Each row was made from one walk, in order. Every step used is in the known rows, and no mark comes twice. Write each row's walk.
(in the rows, 128 means zero)
Known rows
N, X: [144 119 133 176 149 105 128 104 153  63 160 139 162 171 169 125 114 139
 139  74 110 177 167 162 161 152 109 135 111  86 148 131 104 119 130 126
 144 121  63 125 123 107 132 135 123  86 130 117 133 157 132  96]
E, T, N, U, K: [132 136 148 163 183  59 130  72 137  74  90 172 178 176  89 128 116 144
 120  82 117 177 152 165 121 159 130 106 106 126 134 182 113 102 146  93
 149 156 111 146 133  96 119 167 144 120 105 170 156 140 136  89]
W, K, U: [129 121 146 142 161  81 142 126 142 105 140 125 140 180 104 138 115 119
 166  81 146 176 149 134 162 147 122  95 136  95 159 151 101  99 105 112
 134 132  54 149 141 130 128 131 124  77 108 136 128 129 160  99]
X, N, T: [146 127  85 195 150 131 128 103 121  80 160 135 133 152 169 158 131 131
 131  93 110 148 142 154 135 157 117 118 110  56 113 117  96 134 122 163
 194 164  87 119 135 149 108 135 133  85 118 129 165 123 124 126]
K, U, N, T: [130  98 107 180 149 112 126 105 137  92 173 131 129 186 141 128 107 115
 145  85 129 174 148 144 133 131 137 130 120  73 109 155 105 110 134 123
 162 145  89 153 145 113 104 139 130  86 103 152 154 146 143  86]
X, Y, U, K, R: [141 109 115 194 165 100 129  94 116  63 146 127  99 227  73 138 125  96
 159  89  90 200 183 146 165 153 121 101 160  80  85 124 102 137 141 131
 148 146 101 163 181 109  88 158 113  55 128 164 157 106 142  79]
V, N, U, Y: [140 132 137 160 181  84 105  80 124  77 129 140 141 165 102 128 100 132
 129  92 118 181 133 159 112 144 141 113  71  97 135 162 127 106 118 106
 150 153  51 117 152  88 139 140 162  89 107  87 140 117 122  96]
X, Y, U: [128 117  99 178 148 113 117 120 133  62 166 119 130 171 116 147 143 109
 153  83 107 161 158 139 159 157 114 110 132  75 113 119  92 122 133 118
 167 157  89 125 153 131  87 147 125  75 108 149 141 139 119  96]
W, K, A: [134 141 156 158 186 103 138 127 138 110 124 132 148 187 113 129 115 143
 158  76 124 145 131 144 180 158 121  88  85  97 169 125 100 110  85 114
 145 111  44 134 132 109 128 144 126  65 137 133 126 132 129  84]
V, N: [128 134 132 161 168 107  96 134 148  88 143 129 147 161 117 131 108 161
 131  85 118 167 128 148 153 162 110 126  90  94 141 143 117  96 116 105
 186 142  70 129 135 110 117 128 158  76 127 108 153 133 117  99]
C, K, R: [166 111  95 143 157  75 131 141 139 101 128 127 154 208 101 126 115 143
 150  87 114 179 165 125 187 152 110  90 131  86 152 136 118 116 129 142
 142 122  79 125 158 113 121 139 110  70 129  93 170 144 155  99]
E, T, N, U: [127 124 140 143 156  59 118 102 137  82 104 158 184 148 117 136 126 147
 121  81 131 159 144 157 135 156 122 117 100 110 165 170 100  97 146  92
 149 162  91 133 133  99 130 164 150 134  95 132 155 171 125 103]
X, N: [141 129 115 163 147 121 113 115 112  89 147 147 138 152 136 147 132 142
 131  89 112 148 137 132 134 145 121 102 130  62 121 122  94 125 111 133
 174 159  73 119 140 137 107 140 126  96 123 117 164 114 137 119]
R, K, U: [144 114 132 139 159  88 136  99 146  86 152 128 127 185  81 140 110 102
 159  92 139 162 157 134 173 152 129 102 142  69 136 164 105  91 116  82
 139 144  98 143 143 128 122 141 113  86  97 144 141 111 142 105]
E, T: [149 139 124 155 148  98 132 124 137  72 115 153 179 162 136 138 128 148
 129  85 120 153 132 144 143 162 115 109  85  88 143 148  99  96 114 106
 172 148  77 114 156 106 118 154 118 108 112 156 147 116 126 112]
Y, U, K, R: [137 113 138 193 160  88 132 107 120  79 148 129 117 217  78 127 119 105
 154  84 105 174 181 130 175 159 138 106 154  82 114 146 118 138 152 134
 155 139 101 175 180  80 113 162 123  50 132 140 148 108 154  95]
K, R, Y, U, N: [154 104 140 198 124 131 118  79 113  93 135 128 119 185 111 124 123  93
 145 105 109 180 152 119 154 159 152  94 153  81 117 136 113 133 151 127
 165 149  75 148 162  97  92 159 113  73 131 151 157 146 131  83]
U, N: [137 121 133 164 155 119 115 110 130  89 142 152 150 170 142 120 121 132
 125  88 119 181 117 125 140 136 137 115 117  90 112 147 118 116 126 113
 161 140  68 124 144 114  92 128 128  95 131 150 161 139 141  95]
R, Y: [166 139 138 155 140 130 118 100 137  74 124 131 161 155 126 140 110 132
 129 106 107 169 127 132 141 168 115  98 102  81 133 139 104 111 120 109
 170 143  83 104 135 134 107 153 123  73 122 153 137 122 113 110]
W, K, R, Y, U, N: [164 115 167 213 140 128 142  71 120 120 114 127 128 182 114 128 127  88
 158 110 123 200 139 122 160 172 156  73 161  98 138 129 109 136 147 134
 166 145  46 150 149 115 103 136 114  69 133 161 151 138 138  73]
E, T, N: [130 148 128 154 148  81 114 122 142  80 101 155 176 153 132 137 125 146
 109  71 123 165 122 147 145 163 109 121  91 109 149 156 106  93 152  92
 182 152  94 130 130  95 115 164 153 111 116 159 167 165 113  99]
V, N, X, Y, U, K: [136 109 132 234 186 122 110  69 150  56 159 130 111 197 121 135 119 126
 142  67  94 196 200 190 150 165 123 121 131 111 104 134 116 125 154 126
 176 152  78 147 122 112 106 138 134  62 129 158 138 140 109  56]
E, T, N, X, Y: [142 133 116 178 150  92 127  92 142  52 118 156 158 165 162 141 127 143
 122  62 101 201 166 193 139 164  91 136 100 112 135 130  79 101 148 101
 159 141  71 126 108 124 110 159 137 120 114 166 155 190  99  60]
U, N, T: [139 121 110 198 162 129 128  98 138  82 159 141 151 172 174 128 113 123
 122  86 114 177 120 144 138 152 132 132 101  82 105 137 113 122 141 137
 182 143  88 124 137 119  94 126 132  81 123 150 160 142 124 102]
X, Y, U, N, T, E: [ 99 119  99 220 152 140 110  66 131  55 186 133 117 158 158 139 157  83
 152  73 108 166 131 152 126 131 143 134 124  80 104 126 106 143 178 157
 198 178 116 118 151 129  68 137 130  79  81 190 160 168 121  81]
Y, X, N: [131 131  96 162 140 130 111  93 106  77 136 133 166 157 152 131 139 144
 143  97 113 139 149 150 141 139 139 106 127  55 118 123 108 132  91 155
 161 156  59 145 147 115 116 145 137  96 134 137 177 135 129 106]
T, N: [119 141 133 144 153  78 105 130 144  87 138 134 155 158 117 138 114 141
 115  72 119 171 122 135 161 154 107 131 111  99 138 143 114 111 160 104
 164 136  97 134 117 110 108 153 167  81 123 123 163 173 127 103]
Y, X, N, T, E: [102 143  91 186 142 140 114  59 116  53 156 127 156 138 183 144 148 123
 150  87 117 137 140 169 130 123 137 131 116  55 133 126 116 145 128 189
 193 176  95 135 144 118 115 153 149  83 100 155 183 153 130 105]
N, U, K: [138 120 144 156 188  79 129  76 132  67 131 155 159 186  92 125 108 134
 140  94 109 172 159 148 132 146 133 102 124 102 119 157 116 120 112 113
 131 139  95 131 151 114 115 139 125  90 113 149 134 110 160 111]
U, K: [142 135 140 165 183 103 128  97 138  72 133 147 156 194 105 129 106 131
 130  89 108 173 145 140 152 153 120 108 114  96 101 152 123 115 122 114
 157 135 105 130 154 115 101 141 127  67 138 168 146  94 148 108]
K, R: [142 117 124 147 148  78 125 134 121  77 134 132 136 197 109 133 110 137
 148  89 110 190 144 132 165 143 108 122 132  68 133 128 101 120 119 128
 143 122  70 149 170  96 123 142 129  72 128 104 163 129 150 103]
U, N, V: [161 135 128 169 144 127 108 105 132  74 150 162 151 188 159 154 111 115
 158  94 114 200 129 139 122 145 124 122 100  81 122 137 124 118 127 100
 155 139  62 139 134 123  85 124 119  95 116 141 157 175 158  87]
X, Y, U, K: [133 123 107 194 176 117 126  89 130  57 156 129 122 198  94 142 132 106
 145  83  95 169 169 151 153 160 124 102 142  89  84 126 111 128 135 120
 164 156 114 133 152 123  79 153 118  65 124 188 145 111 126  91]
N, X, Y, U, K, W: [129 126 126 215 175 106 140  71 143  51 166 143 115 214 139 136 145  95
 146  81  90 186 229 168 145 154 127  94 171  99 109 143  95 147 126 123
 134 131  84 150 142 103 100 157  94  70 151 187 131 156 114  49]
E, T, N, X, Y, U: [132 125 111 206 136  98 126  90 150  55 139 143 143 160 154 142 147 118
 135  59 111 179 180 185 152 172 106 134 122 109 143 129  87 116 175 108
 169 155  85 137 112 112 112 170 136 115 106 167 148 200  93  62]

Which walk is each row?
[138 122 144 182 164 112 110 106 158  70 156 127 146 164 158 130 103 164
 129  73 115 178 163 171 159 158 112 140 102 102 155 140 112 105 129 120
 170 128  52 133 116 106 138 126 146  74 132  98 140 162 117  79]
V, N, X
[133 130 140 169 147  84 118 104 151  73 152 141 159 160 154 133 108 142
 122  63 117 188 162 160 163 152 104 147 119 103 153 136 108 117 166 117
 152 119  81 142 101 102 129 151 158  90 130 115 153 205 118  80]
T, N, X
[124 104 109 196 151 132 109 100 123  78 168 135 122 179 133 128 144 105
 141  81 107 175 141 134 142 146 137 110 146  86  91 120 100 125 139 121
 168 158  80 126 148 125  64 134 120  91 120 171 156 150 122  81]
X, Y, U, N
[130 139 141 150 164  54 115  76 118  71 128 149 147 162  91 130 108 111
 119  81 119 182 134 149 121 138 136 121  87  96 134 163 122 114 155 102
 130 144  81 123 133  91 127 159 169  97 101 106 155 157 131  98]
T, N, U, Y
[124 136 110 141 136  89 130  84 116  58 142 121 144 190 106 112 112  99
 153  90 128 163 155 148 144 117 152 124  92  62 116 165 129 114  98 117
 123 137  59 163 167  70 130 175 139  76 119 141 150 122 142  79]
K, U, Y, X
[149 102 121 191 158 131 117  86 129  59 158 155 130 182 176 119 120 138
 134  72  95 214 156 172 133 133 117 128 134  91  95 120  89 125 126 123
 141 129  50 114 128 134  89 120 111 104 132 160 149 164 126  58]
U, N, X, Y
[139 106 124 221 167 121 136  64 140  45 170 136 124 195 135 134 127 106
 147  68  93 187 202 176 157 164 120 118 151  95  95 122 107 131 151 130
 150 140  91 137 132 122  97 147 111  67 129 178 133 140 122  69]
N, X, Y, U, K
[150 150  70 208 148 139 136  54  99  56 142 127 148 160 178 138 127 104
 136  95 108 155 150 173 120 139 149 122  82  46  97 123 125 146 113 178
 181 164  66 133 145 106 116 163 140  75 126 144 178 108 108  99]
U, Y, X, N, T
[158 134 135 145 164  86 143  68 125  73 145 138 115 192  74 139 105  65
 152  88 132 174 153 139 143 140 152 103 110  66 119 168 123 100 122  80
 132 142  87 128 152 114 123 154 120  75 101 140 143  85 139  91]
R, K, U, Y
[133 114 123 223 179 122 132  79 138  59 168 134 104 224 116 119 125 114
 163  59  87 159 219 181 171 152 131 111 121  93 105 119  99 135 117 120
 130 121  82 159 124  93 102 175 106  57 140 174 117 147 112  41]
N, X, Y, U, K, A
[ 98 153 126 186 171 116 103  98 157  66 161 124 142 148 144 146 116 140
 130  78 120 160 114 162 142 143 113 147  80  90 155 149 123 114 160 147
 218 160 110 119 138 108 123 130 170  59  89 122 155 155 114  96]
V, N, T, E
[114 163  87 195 142 140 128  24  99  40 150 137 145 145 176 141 144  88
 139  88 110 152 135 174 109 113 155 128  82  50 115 132 130 152 134 187
 188 176  82 121 154 100 117 164 146  75 105 156 185 122 127  92]
U, Y, X, N, T, E
[174 103 117 193 136 122 126  93 132 117 128 120 138 197  95 117 135  99
 157 104 111 184 165 113 167 172 153  69 151  93 139 143 126 134 164 142
 163 150  82 126 148 115  95 157  99  73 138 142 172 158 135  79]
C, K, R, Y, U, N
[125 122 113 172 188 110 120  57 100  92 118 148 146 207  99 106 129 153
 164  94 102 120 188 179 132 122 168  86 118  74 121 148 109 136  59 146
 114 148  68 175 145  89 127 173 128  93 139 156 155 118 138  75]
Y, X, N, U, K, A
[157 108 110 162 126 115 121  49  94  76 107 127 144 176 120 131 127 132
 166 131 102 170 172 155 127 147 151  84 153  55 136 131  94 142  82 163
 129 161  52 165 156 116 134 163 121 106 115 120 173 131 133  93]
K, R, Y, X, N, U
[150 105 119 193 167 121 142  68 143  89 161 135 121 193 128 138 108  88
 144  89 137 173 146 149 151 141 146 114 137  73 110 166 110 104 143 107
 162 151 103 148 133 128 101 128 116  86  91 169 159 119 133  93]
R, K, U, N, T
[123 133 118 191 174 102 129  96 130  65 151 135 112 212  95 143 147  90
 141  91  95 169 193 144 142 151 127  77 166  96  89 148  93 140 108 110
 148 147 104 145 159 110  82 158 107  68 147 192 147 126 115  69]
X, Y, U, K, W
[151  97 122 219 158 107 138  69 129  50 160 133 101 233 119 128 119 100
 165  70  86 212 217 172 168 155 119 121 172  88  98 116  98 146 147 146
 134 129  86 169 157 103 106 157 106  57 131 157 141 139 141  55]
N, X, Y, U, K, R
[105 136 126 191 157 131 115  75 132  68 166 148 149 155 171 135 129 112
 135  76 119 170 110 143 124 128 142 139 106  87 127 147 119 129 157 149
 190 156 107 113 143 113  97 131 136  81  94 167 162 160 140  95]
U, N, T, E
[128 115 115 173 178 112 117  43 108  70 120 152 160 179 116 119 132 143
 149 102 109 153 176 168 122 133 158  90 145  77 108 148 120 136  83 156
 135 165  77 160 148 112 120 149 127 107 126 161 164 108 150  99]
Y, X, N, U, K
[150 139 102 137 173  80 128 148 151 107 135 132 169 193 117 130 140 134
 132  88 115 155 176 124 166 153 117  64 133  95 163 161 111 116 104 117
 139 127  79 106 142 113 119 141 104  81 146 125 160 159 128  87]
C, K, W
[131 133 112 197 171 116 112 121 159  75 155 115 142 167 151 145 101 154
 120  81 117 168 130 167 153 169 109 138  72  84 134 136 113 107 139 134
 206 145  86 130 131 117 120 129 160  65 114 111 149 135  98 103]
V, N, T
[111 144 100 185 149 133 117  78 122  66 167 141 128 138 170 158 143 122
 136  80 113 145 126 150 120 128 125 123 114  58 135 127 102 138 141 168
 205 179 110 103 142 139 111 144 140  80  89 135 173 133 138 118]
X, N, T, E
[158 141  81 202 130 163 129  49 120  61 125 116 164 149 182 153 127 127
 137 111 102 147 148 170 135 165 136 105 106  48 112 119 109 135 103 173
 195 172  76 128 122 143 106 159 130  76 122 175 170 133  88 103]
R, Y, X, N, T
[146 127 132 186 126 127 122  93 138  70 148 111 149 149 115 147 132 102
 142 103 120 142 151 123 162 182 132  91 119  76 136 137 113 122 145 117
 182 158  95 113 134 122 107 165 127  69 119 151 134 134 110 109]
R, Y, U
[155 141 108 168 130 151 113  58 111  73 117 125 164 145 155 136 134 139
 144 117 107 148 143 153 134 154 140  86 124  55 119 125 108 128  84 149
 171 169  63 126 130 132 109 160 127  89 135 164 173 123 106  99]
R, Y, X, N
[122 112 137 154 180  82 101 115 146  88 137 130 152 161 106 130 105 164
 136  94 121 167 137 148 136 151 123 118 103 100 155 154 111  99 108 107
 161 151  64 132 136 107 136 128 157  97 102  88 139 142 132 105]
V, N, U
[145 149 122 152 139  86 110 125 146  64 139 146 156 175 130 169 106 121
 147  82 116 198 132 146 145 159  96 132  89  86 145 138 123 114 160  91
 161 140  91 152 107 123 103 143 159  82 114 118 163 213 137  95]
T, N, V
[145 120 103 196 137 142 109 105 127  62 167 146 124 198 146 165 135  86
 181  94 105 198 152 142 125 147 124 117 120  72 100 120 111 134 141 107
 162 160  72 146 136 140  61 133 110  95 106 163 157 186 136  77]
X, Y, U, N, V
[116 120 136 137 165  57 112 108 142  82 133 140 159 158 105 132 112 144
 129  86 125 169 134 143 141 145 122 123 120 102 151 156 108 111 146 103
 140 142  92 136 122 111 121 150 165 104 100 103 155 176 136 107]
T, N, U
[140 111  99 129 158  75 117 146 152 103 154 126 147 191  85 127 121 133
 157  80 133 152 173 132 175 145 117  88 124  88 154 162 116  97 120 116
 128 135  87 126 142 127 120 146 112  80 108 113 151 147 157  98]
C, K, U
[135 148 137 160 185  85 136 105 135  78 133 152 148 207 110 136 123 121
 124  95 100 169 166 134 140 150 125  83 142 101 112 171 109 124  93 102
 143 129  99 142 156  96 107 151 110  68 159 173 148 117 139  90]
U, K, W
[164 109 157 172 185  97 116  56 130  87  94 137 126 204  62 129  88 148
 140 113  92 211 161 166 128 166 135  87 130 108 123 164 114 114 116 119
 154 139  78 154 148 108 130 151 139  69 121 129 145 101 128  79]
V, N, U, K, R, Y
[147 110 117 149 130 111 107 119 133  80 161 154 126 205 127 148 105 102
 183  94 127 197 148 138 127 128 130 121 115  72 121 156 112 107 118  87
 133 139  62 173 144 123  92 140 118 100 102 137 151 175 177  80]
K, U, N, V
[128 107 107 224 149 134 127  99 142  83 180 128 141 170 171 129 130  99
 139  78 126 153 144 142 150 159 151 130 120  77 115 135 119 137 173 144
 196 158  92 142 141 103  88 138 130  74 117 147 157 156 121 104]
Y, U, N, T
[131 110 134 192 165 108 153  94 146 107 150 134 127 188 146 133 107 109
 155  78 143 188 137 147 146 144 140 111 127  94 132 150 106 112 131 134
 161 140  60 155 136 134 106 119 126  73 106 161 144 141 151  86]
W, K, U, N, T
[ 99 127 144 185 165 113 133  70 148  94 157 141 123 170 141 132 126  98
 164  75 141 189 119 147 135 123 147 115 129 102 150 156 111 122 145 142
 168 150  77 141 146 131 107 124 127  79  80 173 146 151 170  79]
W, K, U, N, T, E
